Known rows, with every step that occurs:
Y A: [ 0.06, -0.05,  0.46, -0.02,  0.48,  0.42, -0.03,  0.19, -0.37,  0.03,
 -0.04, -0.04,  0.13, -0.07,  0.09,  0.19, -0.09, -0.04,  0.11,  0.04,
 -0.07, -0.04,  0.09]
Y A L V U: [-0.06, -0.07,  0.37,  0.14,  0.07,  0.00, -0.05,  0.11, -0.15, -0.06,
  0.02, -0.02,  0.05, -0.18,  0.20,  0.06,  0.07, -0.08, -0.10,  0.04,
  0.02,  0.08, -0.06]
V L N: [ 0.01,  0.11,  0.31,  0.03, -0.09, -0.15,  0.15,  0.08, -0.20,  0.01,
  0.00,  0.09, -0.01, -0.16,  0.10,  0.02, -0.15,  0.00,  0.05, -0.10,
 -0.07,  0.21,  0.04]
L A: [ 0.10,  0.00,  0.52,  0.08,  0.20,  0.34,  0.13,  0.22, -0.38,  0.01,
 -0.13,  0.05,  0.06, -0.09,  0.08,  0.08, -0.21,  0.02,  0.20,  0.12,
 -0.04,  0.10,  0.14]
J A: [ 0.12, -0.10,  0.36, -0.05,  0.37,  0.29, -0.05,  0.12, -0.41,  0.12,
 -0.09,  0.03,  0.13, -0.12,  0.07, -0.04, -0.08, -0.10,  0.12,  0.08,
 -0.07, -0.03,  0.02]
X U V: [ 0.15, -0.21,  0.33, -0.19, -0.13, -0.04,  0.08, -0.05, -0.17,  0.00,
  0.09, -0.04,  0.03, -0.14,  0.04, -0.18,  0.05,  0.00,  0.02, -0.03,
  0.03, -0.07,  0.08]
L V: [ 0.12, -0.16,  0.15, -0.01,  0.05,  0.08,  0.05, -0.01, -0.30,  0.03,
  0.00,  0.03,  0.02, -0.15,  0.11, -0.06,  0.01, -0.04, -0.02,  0.12,
 -0.04,  0.04,  0.08]
L X U: [ 0.10, -0.16,  0.15, -0.09, -0.07,  0.17,  0.07, -0.09, -0.01,  0.06,
  0.04,  0.03,  0.02, -0.07,  0.05, -0.21, -0.21,  0.07, -0.03,  0.07,
  0.13,  0.07,  0.06]
V U D L X: [-0.15, -0.09, -0.08, -0.02, -0.20,  0.05,  0.19, -0.05,  0.09, -0.09,
 -0.01,  0.06, -0.02, -0.08,  0.08, -0.19, -0.17,  0.15, -0.13, -0.19,
 -0.03,  0.07,  0.20]
L V U: [ 0.00, -0.20,  0.20, -0.03, -0.14, -0.03,  0.07,  0.06, -0.23, -0.03,
  0.05, -0.04, -0.02, -0.09,  0.10, -0.07,  0.02, -0.05, -0.05,  0.07,
 -0.01,  0.05,  0.03]
D L V U: [-0.07, -0.16,  0.07,  0.01, -0.24, -0.14,  0.08,  0.04, -0.16, -0.13,
  0.07, -0.01, -0.05, -0.09,  0.14, -0.09,  0.05,  0.04, -0.09,  0.01,
  0.01,  0.06,  0.09]
V U D L A: [-0.05,  0.03,  0.28,  0.06, -0.16,  0.08,  0.23,  0.21, -0.18, -0.18,
 -0.13,  0.08,  0.03, -0.05,  0.08,  0.05, -0.14,  0.18,  0.07, -0.16,
 -0.09,  0.13,  0.24]
X U V L: [ 0.06, -0.10,  0.46, -0.12, -0.32, -0.33,  0.11, -0.07, -0.06, -0.01,
  0.14, -0.06,  0.04, -0.13, -0.01, -0.14, -0.02,  0.04, -0.02, -0.12,
  0.01, -0.04,  0.05]
X U: [ 0.12, -0.15,  0.28, -0.19,  0.00,  0.18,  0.00, -0.01, -0.19,  0.02,
  0.00,  0.01,  0.07, -0.05,  0.03, -0.08, -0.11,  0.02,  0.09,  0.05,
  0.07,  0.01,  0.07]
A L V U X: [-0.20, -0.19,  0.25,  0.09, -0.03,  0.04,  0.15, -0.08,  0.01,  0.02,
  0.05,  0.01,  0.00, -0.17,  0.21, -0.21,  0.02, -0.13, -0.14, -0.01,
  0.04,  0.03, -0.01]
D L A Y: [ 0.12,  0.17,  0.43,  0.14,  0.24,  0.35,  0.08,  0.26, -0.50, -0.02,
 -0.15,  0.16,  0.00, -0.07,  0.12,  0.04, -0.19,  0.11,  0.16,  0.05,
  0.04,  0.13,  0.25]
Y A L X U: [ 0.03, -0.03,  0.32,  0.07,  0.13,  0.19, -0.05, -0.04,  0.05,  0.03,
  0.01,  0.05,  0.10, -0.15,  0.15, -0.09, -0.18,  0.03, -0.07,  0.04,
  0.15,  0.11, -0.03]
X U V L A: [ 0.13,  0.01,  0.66,  0.05, -0.31, -0.24,  0.22,  0.11, -0.16, -0.05,
  0.05,  0.00,  0.03, -0.12,  0.02, -0.04, -0.13,  0.11,  0.07, -0.05,
  0.00,  0.08,  0.10]
V U D: [-0.06, -0.12,  0.18, -0.19, -0.07,  0.17,  0.11,  0.05, -0.16, -0.05,
 -0.08,  0.00,  0.06, -0.05,  0.02, -0.01, -0.08,  0.02,  0.04, -0.19,
 -0.16,  0.00,  0.13]
J A L V U N: [-0.07, -0.05,  0.27,  0.11, -0.08, -0.17, -0.01,  0.03, -0.17, -0.09,
  0.01,  0.02,  0.02, -0.20,  0.20, -0.08,  0.13, -0.17, -0.08,  0.08,
 -0.06,  0.26, -0.10]
V U N: [-0.14, -0.10,  0.30, -0.09, -0.05,  0.08,  0.09,  0.09, -0.21, -0.09,
  0.03, -0.08, -0.04, -0.06,  0.09, -0.01, -0.01, -0.10,  0.07,  0.05,
 -0.09,  0.17,  0.06]

Rows:
[ 0.18,  0.16,  0.30,  0.00, -0.03,  0.23,  0.11,  0.18, -0.35, -0.09,
 -0.16,  0.22,  0.05, -0.03,  0.07,  0.00, -0.18,  0.22,  0.11, -0.13,
  0.01,  0.16,  0.28]	X U D L A Y
[ 0.03, -0.05,  0.11, -0.14, -0.33, -0.09,  0.17, -0.15,  0.13,  0.00,
  0.00,  0.06,  0.07, -0.07, -0.03, -0.17, -0.24,  0.16, -0.10, -0.23,
 -0.04,  0.07,  0.12]	V L X U D
[-0.19, -0.14,  0.36,  0.14,  0.12,  0.10,  0.12,  0.02, -0.04,  0.00,
  0.06, -0.01,  0.06, -0.15,  0.22, -0.07,  0.04, -0.13, -0.14, -0.04,
  0.02,  0.01, -0.02]	Y A L V U X
[ 0.09, -0.10,  0.37,  0.05,  0.01, -0.02,  0.03, -0.06,  0.05,  0.01,
  0.11,  0.00,  0.07, -0.23,  0.14, -0.17, -0.02,  0.01, -0.12, -0.03,
  0.11,  0.02, -0.01]	Y A L X U V
[ 0.14, -0.22,  0.22, -0.10, -0.19, -0.04,  0.14, -0.13,  0.00,  0.03,
  0.13, -0.01, -0.01, -0.16,  0.05, -0.31, -0.05,  0.04, -0.08, -0.01,
  0.08, -0.01,  0.07]	L X U V
[ 0.11, -0.12, -0.14, -0.09, -0.33, -0.16,  0.11, -0.10, -0.07, -0.15,
  0.01,  0.12,  0.04, -0.10,  0.08, -0.13,  0.05,  0.18, -0.12, -0.15,
 -0.05,  0.09,  0.19]	X U D L V
[ 0.19,  0.13,  0.56,  0.10,  0.33,  0.46,  0.05,  0.27, -0.57,  0.07,
 -0.16,  0.14,  0.03, -0.07,  0.10,  0.07, -0.21,  0.01,  0.21,  0.12,
  0.01,  0.10,  0.19]	L A Y
[-0.02, -0.08,  0.33,  0.05, -0.17, -0.17,  0.20, -0.11,  0.01,  0.08,
  0.12, -0.04, -0.01, -0.18,  0.05, -0.23, -0.15,  0.02, -0.11, -0.05,
  0.00, -0.01,  0.08]	U V L X
[-0.08,  0.04, -0.05, -0.05, -0.23, -0.10,  0.21,  0.10, -0.10, -0.17,
 -0.04,  0.15, -0.04, -0.12,  0.15, -0.03, -0.04,  0.13, -0.02, -0.29,
 -0.12,  0.22,  0.16]	V U D L N
[ 0.13,  0.22,  0.67,  0.13,  0.13,  0.20,  0.10,  0.24, -0.47,  0.06,
 -0.12,  0.11,  0.03, -0.07,  0.04,  0.07, -0.26,  0.05,  0.16,  0.04,
  0.00,  0.13,  0.15]	V L A Y
[-0.12, -0.01,  0.34,  0.12,  0.00, -0.07,  0.01,  0.09, -0.14, -0.15,
  0.05, -0.05,  0.01, -0.17,  0.21,  0.08,  0.12, -0.12, -0.08,  0.06,
 -0.06,  0.27, -0.04]	Y A L V U N
[-0.13, -0.08,  0.04, -0.12, -0.16,  0.04,  0.12,  0.04, -0.10, -0.15,
 -0.05,  0.04,  0.02, -0.05,  0.06, -0.04, -0.03,  0.12, -0.02, -0.24,
 -0.11,  0.01,  0.20]	V U D L
[ 0.00, -0.15,  0.07, -0.12, -0.22, -0.03,  0.13,  0.01, -0.14, -0.07,
 -0.03,  0.02,  0.04, -0.09,  0.06, -0.06,  0.02,  0.03, -0.07, -0.16,
 -0.15,  0.05,  0.11]	L V U D
[-0.05, -0.03,  0.24, -0.05, -0.32, -0.15,  0.15, -0.13,  0.08, -0.05,
  0.11, -0.02, -0.02, -0.07,  0.03, -0.17, -0.18,  0.04, -0.05,  0.02,
  0.01,  0.26,  0.04]	V L X U N
[ 0.08, -0.20,  0.10, -0.06, -0.28, -0.15,  0.15, -0.14,  0.06, -0.05,
  0.14,  0.01, -0.03, -0.16,  0.09, -0.32, -0.02,  0.12, -0.12, -0.07,
  0.10,  0.00,  0.13]	D L X U V
[ 0.02, -0.14,  0.02, -0.06, -0.16,  0.05,  0.09, -0.10,  0.05, -0.04,
  0.06,  0.07, -0.01, -0.07,  0.08, -0.24, -0.18,  0.16, -0.07,  0.02,
  0.14,  0.08,  0.13]	D L X U
[-0.01, -0.10,  0.30,  0.11, -0.01, -0.11, -0.07,  0.05, -0.19,  0.01,
 -0.02,  0.03,  0.06, -0.21,  0.18, -0.10,  0.08, -0.13, -0.09,  0.07,
  0.02,  0.08, -0.12]	J A L V U
[ 0.03,  0.10,  0.64,  0.13,  0.00,  0.05,  0.17,  0.19, -0.28,  0.00,
 -0.07,  0.01,  0.06, -0.09,  0.04,  0.09, -0.25,  0.06,  0.14,  0.03,
 -0.04,  0.10,  0.11]	V L A
